What can hang from each mark
Z234: Z345
Z691: Z345
Z345: Z234 Z251 Z691
Z892: Z597 Z925
Z597: Z148 Z251 Z892
Z148: Z597
Z251: Z345 Z597
Z925: Z679

Known rows, with every way that one mark hangs from another
Z892[Z597[Z148 Z251[Z345]] Z925]: [ 2.05  0.80 -1.22  0.29  1.69 -2.63  3.10  0.87 -0.02  0.15  0.44 -1.55
 -0.31 -1.27  0.25 -0.20 -0.02 -0.39 -3.91 -3.05  1.54 -0.48]
Z691[Z345[Z234 Z251[Z597[Z892]]]]: [ 2.49 -0.54 -1.66 -0.01  2.11 -0.32  1.13  0.99  0.99  0.25  0.03 -1.69
 -1.11  0.27  0.12 -0.91  0.54  3.02 -1.85 -0.87  0.63 -0.30]
Z345[Z234 Z251[Z597[Z892]] Z691]: [ 2.89 -1.18 -0.97  0.08  4.55 -0.17  0.52  2.13  0.25  0.53 -0.40 -1.28
 -0.91  0.12  0.75 -0.85  0.10  1.27 -0.58 -0.74  0.51 -0.57]
Z148[Z597[Z892]]: [ 1.99 -0.20  0.85  0.59  2.83 -1.87  1.62  1.36  2.55  0.55  0.71 -0.90
 -1.34 -0.58 -0.40 -0.27 -0.45  0.98 -1.11 -1.98  1.14 -0.48]
Z148[Z597[Z892[Z925[Z679]]]]: [ 2.48 -0.06  0.09  1.05  3.50 -2.05  2.03  1.37  2.39  0.66  0.82 -1.37
 -1.67 -0.13 -0.51  0.16 -0.58  0.55 -1.94 -2.78  1.38 -1.09]
Z251[Z345]: [ 1.76  0.35 -0.74  0.06  1.77 -0.85  1.06  0.23  0.74  0.11  0.79 -1.52
 -1.40 -1.04 -0.65 -0.45  0.24  0.60 -2.48 -1.70  1.68 -0.45]
Z691[Z345[Z251[Z597[Z148]]]]: [ 2.71  0.16 -2.13  0.30  0.85 -0.17  1.71  1.01  0.17  0.03  0.10 -1.46
 -0.54  0.56 -0.08 -0.25  0.53  6.19 -1.74 -1.86  1.01 -0.31]
Z597[Z892[Z925]]: [ 2.38  0.01  0.19  1.41  3.26 -1.66  1.28  1.08  1.53  0.57  0.23 -0.11
 -1.77 -0.92 -0.21 -0.56 -1.01 -1.28 -2.20 -2.58  1.17 -0.77]
Z148[Z597[Z251[Z345] Z892[Z925]]]: [ 2.00 -0.14  0.39  0.07  2.90 -2.24  2.24  1.17  2.77  0.39  0.54 -1.94
 -1.24 -1.08  0.28 -0.67 -0.84  0.80 -2.23 -2.22  2.00 -1.12]
Z251[Z597]: [ 1.97  0.07 -1.24  1.06  1.49 -0.88  0.93  1.00  0.75  0.31  0.57 -1.13
 -0.76 -0.65 -1.00 -0.36 -0.14  0.59 -1.95 -1.76  1.47 -0.67]
Z251[Z345 Z597[Z148]]: [ 2.09  0.57 -1.73 -0.45  0.85 -0.87  2.57  0.82  0.47 -0.16  0.32 -1.39
 -0.16 -0.50 -0.26 -0.03  1.00  0.67 -2.36 -2.03  1.63 -0.33]
Z892[Z597[Z148 Z251[Z345]]]: [ 1.90  0.78 -1.29 -0.21  0.67 -2.38  2.93  1.00  0.08  0.10  0.60 -1.73
 -0.25 -1.11 -0.20 -0.05  0.40 -0.51 -3.49 -2.21  1.37 -0.18]
Z597[Z148 Z892[Z925]]: [ 2.67  0.25  0.12  1.08  2.94 -2.01  2.50  1.38  1.04  0.41 -0.18  0.28
 -1.12 -0.65  0.31  0.07 -0.55 -0.61 -2.05 -3.09  0.88 -0.48]
Z251[Z345[Z234 Z691] Z597]: [ 1.86 -0.52 -1.43 -0.64  2.70 -0.30  0.70  0.73 -0.20  0.21  0.24 -2.24
 -0.30 -0.75  0.19 -0.59  1.25  1.94 -1.55 -1.14  1.47 -0.49]
Z251[Z597[Z892]]: [ 2.21 -0.03 -0.93  0.90  1.81 -1.20  1.65  1.60  1.77  0.38  0.40 -0.38
 -1.04 -0.56 -0.83 -0.59 -0.28 -2.05 -1.82 -1.70  1.18 -0.65]
Z892[Z597[Z251[Z345]] Z925]: [ 1.72  0.56 -1.09  0.64  1.94 -2.35  2.00  0.66  0.52  0.32  0.83 -1.92
 -1.03 -1.61 -0.24 -0.76 -0.37 -1.21 -3.96 -2.68  1.88 -0.80]
Z345[Z234 Z251[Z597] Z691]: [ 2.53 -1.07 -1.27  0.26  4.15  0.14 -0.06  1.50 -0.79  0.40 -0.11 -2.01
 -0.64  0.12  0.54 -0.64  0.23  3.83 -0.72 -0.87  0.77 -0.52]
Z345[Z234 Z251 Z691]: [ 2.45 -1.06 -0.35  0.33  4.65 -0.07 -0.60  1.16 -0.99  0.54 -0.02 -1.83
 -1.25 -0.12  0.67 -0.47 -0.10  4.48 -0.76 -0.97  0.60 -0.39]
Z251[Z345[Z234] Z597]: [ 1.54 -0.02 -1.62 -0.65  1.46 -0.55  1.53  0.17  0.22 -0.03  0.50 -2.26
 -0.34 -1.06 -0.25 -0.44  1.08 -0.27 -2.61 -1.13  1.50 -0.28]
Z892[Z597 Z925[Z679]]: [ 2.24  0.67 -1.49  1.65  2.71 -2.18  1.70  0.87  0.21  0.56  1.14 -1.45
 -1.47 -0.65 -1.06  0.05 -0.15 -1.48 -3.70 -3.17  1.24 -0.75]
Z251[Z345 Z597[Z148 Z892]]: [ 2.47  0.45 -1.40 -0.62  1.23 -1.20  3.31  1.38  1.45 -0.08  0.10 -0.67
 -0.40 -0.52 -0.15 -0.31  0.88 -2.05 -2.19 -1.92  1.35 -0.34]
Z251[Z345 Z597]: [ 1.81  0.34 -1.75 -0.09  1.29 -0.61  1.67  0.54  0.98  0.01  0.74 -1.74
 -0.76 -0.92 -0.81 -0.69  0.56 -0.12 -2.42 -1.65  1.93 -0.64]
Z234[Z345[Z251]]: [ 1.75 -0.41 -0.87  0.19  2.09 -0.84  0.57  0.70  0.24  0.33  0.76 -1.02
 -1.65 -0.47 -0.42 -0.87 -0.05  3.14 -1.96 -0.97  1.47 -0.71]
Z597[Z148 Z251 Z892[Z925]]: [ 2.70  0.02  0.12  1.25  2.46 -2.29  2.47  1.66  0.97  0.47 -0.23 -0.23
 -0.92 -0.67  0.47  0.02 -1.27 -0.57 -2.30 -2.71  1.09 -0.79]
Z148[Z597[Z251[Z345] Z892]]: [ 1.81 -0.16  0.31 -0.34  2.11 -1.99  2.24  1.18  2.87  0.33  0.76 -1.99
 -1.12 -0.90 -0.20 -0.57 -0.42  0.62 -1.82 -1.51  1.81 -0.83]

Rows
[ 2.86 -0.82 -1.34 -0.16  3.83 -0.10  1.05  1.67 -1.24  0.23 -0.51 -1.67
 -0.04  0.34  1.09 -0.02  0.64  4.74 -0.47 -1.27  0.53 -0.23] -> Z345[Z234 Z251[Z597[Z148]] Z691]
[ 2.44 -0.03 -0.01  0.85  1.71 -2.01  2.29  1.73  1.05  0.44 -0.08 -0.33
 -0.82 -0.45  0.05  0.17 -0.85 -0.95 -1.94 -1.84  0.91 -0.55] -> Z597[Z148 Z251 Z892]
[ 2.26  0.81 -0.67  1.25  2.15 -2.54  2.51  0.99 -0.21  0.39  0.40 -0.49
 -0.53 -0.98 -0.02  0.07  0.00  0.28 -3.12 -3.53  0.91 -0.10] -> Z892[Z597[Z148] Z925]
[ 2.41 -0.09 -2.09  0.66  1.26  0.03  0.64  0.73  0.70  0.15  0.52 -1.84
 -1.21  0.26 -0.55 -0.86  0.12  5.54 -1.90 -1.47  1.26 -0.63] -> Z691[Z345[Z251[Z597]]]
[ 2.17 -0.26 -1.49 -1.08  2.17 -0.55  1.71  0.98 -0.79  0.05 -0.14 -1.89
  0.28 -0.40  0.61  0.03  1.60  2.62 -1.40 -1.48  1.22 -0.13] -> Z251[Z345[Z234 Z691] Z597[Z148]]
[ 2.12 -0.63  0.60 -0.42  3.18 -1.61  1.42  1.77  2.45  0.55  0.53 -1.97
 -1.09 -0.63  0.15 -0.68 -0.33  2.39 -0.84 -1.45  1.73 -0.95] -> Z148[Z597[Z251[Z345[Z691]] Z892]]
[ 2.66 -0.02 -1.09 -0.57  2.26 -0.93  2.48  1.87  0.99  0.14 -0.12 -0.64
 -0.34 -0.25  0.14 -0.42  1.04  0.07 -1.16 -1.87  1.25 -0.48] -> Z251[Z345[Z691] Z597[Z148 Z892]]
[ 2.58  0.86 -1.54  1.31  2.18 -2.48  2.70  1.04 -0.38  0.39  0.69 -1.08
 -0.76 -0.34 -0.48  0.65  0.27 -0.98 -3.64 -3.58  0.95 -0.45] -> Z892[Z597[Z148] Z925[Z679]]
[ 2.07 -0.56 -0.49 -0.65  2.35 -1.15  1.36  0.75 -1.04  0.26 -0.15 -2.11
 -0.10 -0.71  0.93  0.27  0.62  3.25 -1.63 -1.23  1.20 -0.31] -> Z597[Z148 Z251[Z345[Z234 Z691]]]
[ 2.05 -0.88 -0.61  0.09  3.09 -0.53 -0.11  1.26 -0.22  0.53  0.48 -1.05
 -1.66 -0.26 -0.06 -1.00  0.09  5.13 -0.99 -0.96  1.46 -0.82] -> Z234[Z345[Z251 Z691]]
[ 2.20 -0.64 -1.05 -0.81  2.94 -0.64  1.33  1.29  0.77  0.30  0.02 -1.48
 -0.62 -0.72  0.26 -0.79  1.11 -0.75 -1.42 -1.01  1.17 -0.46] -> Z251[Z345[Z234 Z691] Z597[Z892]]
[ 2.65  0.49 -1.36 -0.12  2.08 -1.46  3.50  1.28  1.48 -0.03 -0.10 -0.54
 -0.48 -0.64  0.28 -0.35  0.49 -1.54 -2.50 -2.71  1.57 -0.63] -> Z251[Z345 Z597[Z148 Z892[Z925]]]
[ 1.99  0.52 -0.71  0.98  1.07 -2.69  2.33  1.35 -0.18  0.43  0.48 -1.10
 -0.29 -0.78 -0.29  0.17 -0.29 -0.02 -3.06 -2.35  0.94 -0.22] -> Z892[Z597[Z148 Z251]]
[ 2.51  0.26 -0.39  0.11  2.28 -2.11  3.05  1.31  1.22  0.18 -0.10 -0.84
 -0.92 -0.90  0.61 -0.18 -0.52 -1.23 -2.84 -2.56  1.59 -0.80] -> Z597[Z148 Z251[Z345] Z892[Z925]]
[ 2.13  0.23 -1.38 -0.22  1.61 -0.95  2.19  1.17  1.98  0.04  0.48 -0.99
 -1.05 -0.85 -0.68 -0.84  0.45 -2.59 -2.30 -1.59  1.62 -0.63] -> Z251[Z345 Z597[Z892]]
[ 2.56 -0.69 -1.23  0.09  3.54 -0.49  1.33  1.51  0.70  0.25 -0.09 -1.25
 -1.01 -0.14  0.29 -0.76  0.00 -0.68 -1.58 -0.79  0.59 -0.42] -> Z345[Z234 Z251[Z597[Z892]]]
[ 1.75 -0.49 -0.39 -0.55  3.27 -0.56  0.27  0.27 -0.34  0.33  0.30 -2.05
 -0.98 -0.91  0.29 -0.32  0.90  2.46 -1.54 -1.19  1.25 -0.30] -> Z251[Z345[Z234 Z691]]
[ 3.16 -0.08 -1.28  0.26  2.81 -0.79  2.55  2.11  0.93  0.13 -0.27 -0.43
 -0.68  0.33  0.30 -0.37 -0.12  0.16 -1.38 -1.73  0.63 -0.43] -> Z345[Z251[Z597[Z148 Z892]]]
[ 2.14 -0.50 -1.47 -0.13  1.91 -0.97  1.74  1.66  1.52  0.29  0.40 -0.56
 -1.37 -0.27 -0.42 -1.25  0.20  0.17 -1.86 -0.78  1.38 -0.84] -> Z234[Z345[Z251[Z597[Z892]]]]
[ 2.48 -0.23 -2.12 -0.28  1.27 -0.24  1.54  0.58 -0.59  0.04 -0.13 -2.00
 -0.08  0.50  0.57 -0.11  1.05  6.29 -1.85 -1.32  0.62  0.01] -> Z691[Z345[Z234 Z251[Z597[Z148]]]]
[ 1.74 -0.76 -0.43 -0.28  2.78 -0.86  0.24  0.68 -0.43  0.43  0.21 -2.53
 -0.77 -1.01  0.37 -0.41  0.22  2.46 -1.77 -0.86  1.53 -0.68] -> Z597[Z251[Z345[Z234 Z691]]]
[ 3.31 -0.01 -1.31  0.68  3.51 -1.06  2.60  2.07  0.84  0.14 -0.46 -0.32
 -0.85  0.08  0.78 -0.46 -0.51  0.42 -1.76 -2.50  0.84 -0.72] -> Z345[Z251[Z597[Z148 Z892[Z925]]]]
[ 2.09 -0.89 -1.56 -0.01  2.60 -0.30  0.28  1.52 -0.01  0.44  0.35 -1.26
 -0.99 -0.13 -0.17 -1.18  0.43  4.72 -0.96 -0.89  1.60 -0.98] -> Z234[Z345[Z251[Z597] Z691]]
[ 2.57  0.61 -1.45  1.46  1.77 -2.82  2.78  1.39 -0.33  0.48  0.64 -1.48
 -0.61 -0.34 -0.38  0.68 -0.42 -0.94 -3.88 -3.23  1.21 -0.78] -> Z892[Z597[Z148 Z251] Z925[Z679]]
[ 2.08 -0.09 -1.24 -0.44  2.88 -1.24  2.30  0.72  1.22  0.11  0.07 -1.43
 -0.76 -1.11  0.36 -0.86  0.57 -2.47 -2.74 -1.85  1.47 -0.65] -> Z251[Z345[Z234] Z597[Z892[Z925]]]
[ 1.70  0.37 -1.19 -0.69  1.13 -2.36  2.79  0.54 -0.61  0.09  0.38 -2.20
  0.19 -1.18  0.39  0.11  0.90 -0.66 -3.55 -1.74  0.99  0.12] -> Z892[Z597[Z148 Z251[Z345[Z234]]]]
[ 2.04 -0.48 -1.12  0.26  2.27 -0.20  0.02  0.01 -0.28  0.32  0.35 -2.14
 -1.40 -0.04  0.20 -0.50  0.33  6.02 -1.97 -1.03  0.76 -0.13] -> Z691[Z345[Z234 Z251]]
[ 2.21  0.05 -0.37  0.53  2.60 -1.80  2.03  1.01  1.82  0.31  0.24 -1.13
 -1.54 -1.21  0.05 -0.76 -0.98 -1.83 -2.94 -2.19  1.84 -1.13] -> Z597[Z251[Z345] Z892[Z925]]
[ 3.05  0.10 -0.69  1.28  2.57 -2.20  2.74  1.81  0.88  0.53  0.03 -0.79
 -1.17  0.04 -0.03  0.69 -0.98 -1.49 -2.77 -2.72  1.19 -1.14] -> Z597[Z148 Z251 Z892[Z925[Z679]]]
[ 2.19 -0.44 -2.04  0.14  1.68  0.06  0.55  0.37 -0.09  0.19  0.26 -2.38
 -0.79  0.17 -0.02 -0.67  0.64  5.38 -1.97 -0.95  0.93 -0.32] -> Z691[Z345[Z234 Z251[Z597]]]
[ 3.05 -0.27 -1.28  1.06  4.12 -0.74  1.58  1.78  1.39  0.31 -0.11 -0.70
 -1.44 -0.21  0.21 -1.04 -0.91 -0.25 -1.82 -2.10  1.14 -1.03] -> Z345[Z251[Z597[Z892[Z925]]]]
[ 2.26  0.41 -1.48  1.86  2.25 -2.48  1.73  1.20  0.23  0.64  1.00 -1.92
 -1.27 -0.77 -0.92  0.02 -0.81 -1.83 -3.95 -2.86  1.47 -1.14] -> Z892[Z597[Z251] Z925[Z679]]
[ 1.48 -0.28 -0.71 -0.24  1.75 -1.20  0.99  0.12  0.02  0.18  0.42 -2.54
 -0.79 -1.12  0.08 -0.26  0.09  0.42 -2.82 -0.86  1.54 -0.49] -> Z597[Z251[Z345[Z234]]]
[ 1.92 -0.43  0.89  0.79  2.45 -2.25  1.62  1.54  2.57  0.63  0.59 -1.37
 -1.10 -0.64 -0.23 -0.29 -1.16  1.02 -1.33 -1.53  1.32 -0.85] -> Z148[Z597[Z251 Z892]]
